Each row comes from the steps of one path. Every step used is in the known rows, and no mark comes twice. Write the path behind each row, first mark first.
Known rows:
fuze/gope:   0  -3   9   5  -1  -6   5  -9   3 -14   1 -14   9   4   2  -5  -2   1   4  -3   3  -7   2   0   1 -14   1   8   1   5 -10   0  -4 -11   1  -1   8
nepafog/vuzos:  -1  11   5  -2   1  -2  -8  12   8  -5  20  -9  10   1   4   2   5   0   7   8  -5   0  -5  -2   6  -5   3  -2  -9 -23   3   8  -2  -9   4  -6 -14
lases/vuzos/nolop:   2   6   1 -23  11   8  -8   1  -3  -7 -10  26  -4  -1 -16   8   7  -3   0  -9  -2   7   0   4  10 -14  15  -8   4 -34  25  -6  -5   4  -1  -3   0
befa/vuzos/fuze/gope:  -3   5   1  -3  11   5   2  -5   7  -4 -16  -4   9   0 -14 -10   5   1   1  14   4  -1  19   4  24  10  13   5  -8 -13  -9   0   5 -10   3  -9  -9
gope/dorosu:  -1   3  -9 -13 -12   7 -14   6  -2 -10   1  -4   0   5  -1   0  -1   1   1  -6  -1  15  13   5   3   0   5   5  -1  -9   7   2   3  -1   7   2   4
vuzos/befa:  -2   1  -6 -21  -4  -2 -10 -13  21   1  10  10  12   3 -19 -12  -1  -1   8   2   5   3   6   2   5  -8   0  -3  10 -11  -3  11  -6   0  16  -4  -4
gope/dorosu/fuze/sife:   5  -6  -5   4 -10   4 -18   2  -6  -4  -7 -11  -7   5   6   7   1   1   5  -3   2   5   6   0  -3   2  -5   4  -1   7   1  -4   9  -1   3   7   8
befa/vuzos:  -2   8   0 -11   6   2  -3   1  13   2   0  16  12   1 -18  -9   5   0   6   4   2  -1  10  -2  21   8   7  -1  -8 -26  -3   5  -2   3   0  -6  -6
danum/fuze/sife/nuzu:   4  -3  16  16  -5  -7  20   2 -12  13  16  -3   2   1  19  -9  -3   2   4 -10 -11   3 -11  -5 -12  16  -2  -2  -9  18   6  -6   3 -13  -9   5  19
gope/dorosu/fuze:   3  -1 -12  -5 -10   7 -16   5  -5  -6 -12  -4  -7   2  -2   6   1   1  -1  -4   4  12  11   3   6   1  -1   5   1   0   0  -1   8   2   1   5   0
vuzos/lases:  -4  -1  -7 -35  -1   2  -5  -8   4 -10  -6  -9  -4   2   1   5  -3  -3  -3  -8  -4  -5 -13   0   7 -15  -3   4  10 -17  15  -6  -7   8  -5  -2  -6
bafa/fuze/gope:  -1  -5  21   2  -3  -2  22   2  -6  -2  16 -10   3  -1   6 -11  -9   1   3 -11 -11  -4  -1  -1 -25 -13   4   1 -13  12  -7   0  -4 -15   1  -1  13
danum/fuze:  -1   4   6  -2  -8  -4  29   4  -6   5  13   0   5  -9   9 -14  -3   1   2  -7 -11  12  -7  -1  -8  12   0  -2 -12   5  -2  -1  -1 -12  -8  -2   6
danum/fuze/vuzos/lases:   0   5  11  -3  -7  -7  18   3  -6   3  21 -19   3  -6  15  -4  -4  -4   4 -11 -19   4  -5  -5  -7   1  -5   0  -8  -6  -1  -3  -5 -11  -9  -4   8
bafa/fuze/vuzos:  -1  -1  13  -4  -7  -2  13  14  -6   1  33 -17   2  -3  16  -2  -9  -2   5  -9 -18  -3   8  -5 -26 -10  -3  -1 -14   2 -12  -2  -9  -9   3  -1   4
dorosu/gope/fuze:   8   0  -2   1  -3   2  -4   3 -10  -7  -7  -4 -10  -1   0   0   4   0   4   5   8   3   4   2   0  -1   3   5   2   4  -7  -6   6   3   3  -5   0
sife/nuzu/fuze:   4  -3  -2   7   5  -1  -4   2  -6  11  -7  21  -4   3  -4  -1  -2   1 -14  -9   3  -4   2  -2  22   7   3   0  15  14   9  -2   2  13 -17   8   6
nolop/vuzos: -10  11  -8  -5   3  -1  -4   4   0  -9  10   9   2  -1  -5  -5  -3  -3  -4   4   5   3  -8   1  -1  -9  -1  -5  10 -17   8  -3  -8  12  12  -2 -19
dorosu/fuze/nuzu:   6 -14  -8   8   1  -1  -1  -1  -5   2 -12   0  -5  -5   3   8   3   2  -4  -5  13   2  -5  -4   8   6 -11   0   5  18 -11   0   9   9  -7   7  -5
danum/fuze/bafa:  -7   6  14  -4  -4  -8  28   3   8   7  22  11   5  -9  12  -2   3   3   0  -3  -5  10  -4  -7 -14  16   1  -5 -16   4   3   4  -4 -11   5  -2   1
nuzu/fuze/vuzos:   3  -1   3  10  -1  -5   4  -1   3   5  11  -5   3  -6   2   0  -4  -3  -2   0 -11 -13   7  -4  -1  -2 -13  -2   3  11 -14   3  -6   7 -10   1   8
lases/vuzos/nepafog:   0   8  -6  -4  10   7 -10  -3   8  -3  -5  17   6   3 -21   0   6  -4  -1   1   2   7  10   5  19 -12  18  -6   8 -31  25   5  -7   0  -1   1  -4
nuzu/fuze:   1  -3  -2   2   0   0  10  -5   3   7  -3  11   1  -8  -7  -6  -4   0  -6   0  -5  -8  -3   0   1   3  -8  -4   3  15  -5   5  -3   9 -11   2   7
nolop/vuzos/nepafog: -13  13  -8   6   8   0 -10   5   7  -3  12  10   5   3 -15  -4   0  -4  -2  11   9   6  -3   7   1 -13  10  -7  15 -22  20   2  -7   9   8   1 -21
vuzos/fuze:  -5  -1 -20 -19  -3   8   8   1  -5 -11 -16 -22  -4  -7  12   0  -2   2  -9  15   1   5  14   9   6   8   4   9   1  11 -11 -10   3 -10   7  -3 -21
sife/fuze/gope:   3  -4   0   8   1  -3  17  -2  -4   3  -9  11  -1   2   3  -3  -5   0   3 -10   0  -7  -9   0   1  -3 -14   2  -2  17  -2   3   1  -1  -3  11   6
danum/fuze/gope:   1   2  18  12  -5  -8  31  -4  -6   1  10  -8   9  -5   7 -16  -3   1   4  -9  -9   7  -7  -1  -9   3   2   1 -13  10  -6   1   1 -20  -8  -3  17
sife/fuze/nuzu:   4  -9  -9   6   0   1  14   4  -9  11  -6  21  -4  -2   4   1  -4   2  -3 -16   3   5 -12  -3   3  13 -17  -4  -1  20   4   8   6  12  -3  15   3
nolop/vuzos/befa: -10  11  -7  -9   4  -2 -13  -6  12  -2  14  17   8   2 -22 -12  -3  -4   1   5   8   5  -4   2   1 -13   0  -9  15 -24   9   6  -8  11  21  -5 -18
bafa/fuze:  -3  -2   8 -13  -6   2  20  10  -6   2  19   0  -1  -5   8  -8  -9   1   1 -10 -12   1  -2  -1 -24  -5   1  -3 -14   6  -4  -1  -6  -6   2   0   2
nuzu/sife:   4  -1  -1   3  -6  -5  -9  -5   0   7  -3 -13   1   5   6   7  -3   1   3   6  -3  -5  -2   1 -14   4  -3   0   0   6  -8  -3  -3   1  -7  -2   9
nuzu/sife/fuze/vuzos/nolop:   8  -1   2  11  -2  -6  -6   3  -7  17  -3  -5  -8   6   9  16  -4  -1   7   0  -9  -9  -5   0 -19   3 -12  -4  -1  10  -4  -4  -1   4 -10   5  13
dorosu/fuze/danum:  -3 -12 -12  -5   0   2   2  -3   9  -5 -17  17  -5  -7   1   5   8   2  -4  -1  17 -10 -19  -5  -2   3  -4   2  -3   5 -14  -3   1   8  -2  -1  -7
dorosu/gope:   2   1  -5  -4  -7   2  -8   1  -8 -13   7  -3  -4   2   4   2   4   0   3   0   3  -3   6   4  -4  -3   4   7  -2  -2   1  -4   1  -2  10 -11   8

Which path is each row?
  8  -4   4  20  -3  -7   2  -8  -4  15 -14  -4  -3   7   4   6  -6   1   5  -1  -3 -10  -9   0 -14   3 -12  -1  -2  20  -7   0   1  -1 -10   5  18
nuzu/sife/fuze/gope
  1   4 -14 -18   7  11  -2  -4  -5 -10 -22   3  -2  -5  -7   1   3  -1  -9   4  -1   8  14   6  22   0  11   1   2 -17   9  -6  -2  -4   6  -5 -13
lases/vuzos/fuze
  3  -4  10  17   0  -1   5 -11   1   2  -8   1   2  -1 -11  -8  -4   0  -3  -5  -4  -6   4   2   1  -5  -3   1   2  18  -3   8   3   1 -10   2  22
nuzu/fuze/gope/dorosu
  5  -4   7  18   4  -1  -7  -2  -8   8 -10  14  -3   8  -7  -2  -2   1 -12 -12   3  -2   7  -1  22   2   7   3  14  16  11   0   6   7 -17   9  17
sife/nuzu/fuze/gope/dorosu
  4  -9   7  15   0  -4   7  -8   1   9   3   1   1  -3   4  -4  -4   1   2   2  -8 -17  -9  -4 -12   4 -15  -5   0  25  -4   1  -2   5  -8   5  18
nuzu/fuze/sife
  4 -10   7  10  -1  -6 -11   0  -6   3  10  -5   0  12  19   5  -1   3   5  -4   0 -12  -4  -6  -3   4  -5   3   6  16   6 -10   0   0   0  11  12
fuze/sife/nuzu
  0  -1   9   7  -6  -1  -6  -6  -1 -15  -2 -16   6   8  -2  -4  -2   1   4  -7   2   3  10   3   2 -12   5  10  -1   1  -2   3   3 -12   4   1  15
fuze/gope/dorosu
-12   9 -16  -8   5   4  -1   4  -6 -11  -4  -4  -3  -5   0  -3  -3  -2 -10  14   5   6   1   8   3  -2   3  -1   9  -8   4  -9  -2   4  15  -4 -30
nolop/vuzos/fuze
 -1  12   7  -6   2  -3 -16   2  20   1  24  -2  15   4 -13  -6   5  -1  12  10  -2   1  -1  -1   7 -10   4  -6  -3 -30   4  17  -2 -10  14  -9 -13
nepafog/vuzos/befa
 -2  -8 -10  -7  -2   4   4  -2  -7  -8  -9 -32  -4  -2  22   2  -2   3  -1  17  -2  -4   8   6  -7  10  -3   8  -2  22 -10 -13   4 -14  11   0  -9
vuzos/fuze/sife
 -1  -7  -2   7   6   1  -2  -1   0   9 -10  34  -4   2  -6  -2   3   2 -16 -11   9  -8 -10  -4  17  10   7   0  10  10  10   1   2  16 -15   6  10
sife/nuzu/fuze/danum
 -5  11   1   1  12   3  -8   1  20   6   2  15  14   5 -27  -9   8  -2   8  12   6   2  14   4  23   4  19  -4  -3 -30   9  10  -1  -1  -4  -3  -8
befa/vuzos/nepafog
  3 -11  16   9  -4   0  14   4 -12  13  15  -5  -2  -2   8  -2  -9   2   0 -14  -9   5  -6  -3 -30   5   0  -6 -14  18  -3   5   3  -1  -3   1  17
bafa/fuze/nuzu/sife
  3  -2   1   8  -2  -7   0  -3   6  19  -5  10  -6   5   9  16  -1   3   2   4   0  -7  -7  -4 -18  12 -13  -5  -4  15  -1   2  -2   5  -1   5   7
nuzu/sife/fuze/bafa
 -2   6   1  -2   8   7  -3  -4   5  -4 -18  -6   8   2 -16  -9   5   1   1  12   3   4  23   6  26  10  15   6  -9 -14  -5   2   8 -11   4  -9  -6
befa/vuzos/fuze/gope/dorosu
 -3  10   6 -16   4   0 -13   5   9  -7  13 -16   4   3   1   6   3  -2   5   2  -8  -4 -15  -2   9 -14   2  -2  -2 -34  16   6  -3  -4  -1  -7 -14
nepafog/vuzos/lases
  8  -8   4   5   0  -4   5   1  -1   3  -9 -13  -5   0  10  -3  -1   2   9   8   4  -2  -8  -6  -7   2 -11   0   5  16 -15  -7   3   4  -5  11  -6
gope/fuze/sife
 -2  12  12 -11   8   1 -10  16   4  -4  18   0   3   1   0  10   8   0   9   6  -6   2 -10   2  -3 -11  10  -6  -6 -30  15   3   0  -8   1  -7 -11
nepafog/vuzos/nolop
 11  -6   4  16  -2   0  -8  -1 -15   1  -9  -8 -11   1   0   4   5   1   2   2  10   5   1   1  -5   6   1   3   2  12  -6  -1  12   6  -2  -4  10
dorosu/gope/fuze/nuzu/sife
 -2   9   5   6   3   4  -8   8   1 -11   2 -30   5   2   6   2   5   2   2  15  -5   5   9   6  10  -3  10   5 -10 -12   0   5   8 -22   9  -8 -14
nepafog/vuzos/fuze/gope/dorosu
  0  -9 -13   3   0   6   2  -4 -11   0 -19 -27  -5  -4  12   6  -1   4 -10  10   4   9  10   7   1  18   2   6   1  23 -10  -4  11  -4   2  -2  -7
vuzos/fuze/nuzu/sife
 -9   4 -11   7   6   3  -4   0 -10  -3  -7  -8  -4  -3   0   1  -3  -1 -11  11   7   9  -2   6  -1   5   2  -3   9   1   5  -4   4   8  11  -3 -20
nolop/vuzos/fuze/nuzu/sife
-12   9  -7 -19   6   1  -9  -2   1 -10   2   4  -3   1  -8   0  -4  -6  -6  -2   2  -1 -18   1   3 -18  -2  -4  16 -27  22  -6  -9  17   7  -4 -19
nolop/vuzos/lases
  2  -1   7   4   3  -3   2   2   0   6   9   1  -2  -6  -1   6  -1  -3   0  -1 -11 -12   4  -1  -6  -6  -8  -5   4   6  -5  -1  -5   7 -13   0  10
nuzu/fuze/vuzos/nolop
 -1  -7  -5  -8   2   2  11   0   9  -3 -20  15  -4  -7  -4  -6   6   3  -1   3  16   1 -20  -5  -2   4   2   2   0   0 -15   0   2  12  -5   4 -12
gope/fuze/danum
 -4   0 -14 -18   8  14   0  -7   2 -13 -25  15  -2  -6  -8   1   8   0 -11   2   5   4   2   4  16   2  15   1  -4 -21   9  -3  -2  -1   9  -8 -10
lases/vuzos/fuze/danum
  5  -9   0  10   2  -5   2  -7   0  -6 -15  -9  -2  -1   1   4   2   0   1   1  10 -10  -2  -2   6  -8  -7   6   5  15 -17  -6   3  -4  -6   3  -2
dorosu/fuze/gope
-17   5 -16  -8   6   7   1   1   1 -13  -8   8  -3  -6  -2  -4   1   0 -12  12  11   2 -11   5  -3   1   7   0   4 -11   4  -6  -2   7  18  -8 -26
nolop/vuzos/fuze/danum
  3   6  -4 -19   6   5 -14 -13  13  -2  -4  25   9   2 -29  -7   3  -3   3  -4   2   6   9   1  20 -12   9  -8   8 -33  14   8  -8   3  12  -5  -2
lases/vuzos/befa
  8  -2   0   9  -4  -6  -7  -3  -4  16  -6 -12  -7   7  11  15  -6  -2   5  -2 -10 -11  -7  -3 -14   2 -17  -2   1   8  -3  -3  -2   6 -11   4  12
nuzu/sife/fuze/vuzos/lases
-5 -1  6 -1  4 -5 10 -6 17  9  6 21  1 -8 -3  5  3  2 -8  5  0 -9  1 -7 -5  7 -8 -6  0 14 -1  9 -6 10  1  1  2
nuzu/fuze/bafa
  0  -2   4   5   7  -4  -4   1   4  12   0  29  -4   3  -2   7   3   2 -15  -5   6  -5   5  -7  18  10   3  -2  13  14  13   1   0  14  -8   8   3
sife/nuzu/fuze/bafa
  4  -4  13  20  -6  -6  23  -2 -12  16   9  -5   4  -6   9  -7  -3   2   0 -12  -8  16 -11  -3 -14  22  -2  -6 -13  17  -1   6   7  -6 -13   0  21
danum/fuze/nuzu/sife
  4   1   4  -1   0  -2  -4   3   0  -6   0   3 -10  -1   2   9   9   1   2   8  12   2   6  -2  -5   2   3   4   0   3  -4  -3   5   3  11  -5  -3
dorosu/gope/fuze/bafa
  6  -5  -6   1  -2  -6 -13  -2   8   1   4 -11   1  -1   0   8   2  -3   7   5   5  -8  10  -5   8  -8 -13   1   9   2 -21  -2  -2   1   2   1 -10
dorosu/fuze/vuzos/befa
  4   0  -8   1 -11   4 -21   8  -5  -6  -2 -15  -6   3   4  10   1  -1   2  -3   0   8  18   0   5  -2  -4   6   1  -2  -5  -2   6   0   2   4   1
gope/dorosu/fuze/vuzos
 -2   6   0   8  -2  -5 -12   8  10  -5  27 -24  10   5   7   8   1  -5   8   8  -4  -4  20   0   1 -13   2   4   7 -12  -4   2  -9  -6   1   3  -6
fuze/vuzos/nepafog
  3  -4  -2   1  -2   4  -2   0  -4  -9 -10   8 -10  -2  -2  -1   9   1   2   2  14  -2  -8   0  -6   1   7   6  -4   1  -7  -3   6   5   5  -8   4
dorosu/gope/fuze/danum
  4  -3   0  10  -3   0   9   0  -7   2 -12  10  -4   5   0  -2  -5   1   2 -13   0   1  -4   2   1  -2 -11   3  -3  15   3   4   5  -2  -1  12  11
sife/fuze/gope/dorosu
  3   1  -8   6  -8   4 -23   8  -1  -4  -1 -15  -5   5   0  10   3  -2   3   0   2  10  20   3   6  -4   1   5   4  -4   0   0   6  -2   0   6   0
gope/dorosu/fuze/vuzos/nepafog
  7  -3  -4  10  -5  -4   0  -2  -4  17 -11   2  -6   5   6   8  -6   1   3   1  -4  -6  -9   1 -14   9 -14  -3  -2  16  -4  -1   0   5 -10   5  11
nuzu/sife/fuze
 -9  -8   8 -12  -4   5  22   6   3  -1  15  17   0  -6   5  -9  -3   3  -2 -13  -3  -5 -19  -4 -33  -2   8  -2 -21   1  -3   3  -6  -2   5  -5   7
bafa/fuze/danum
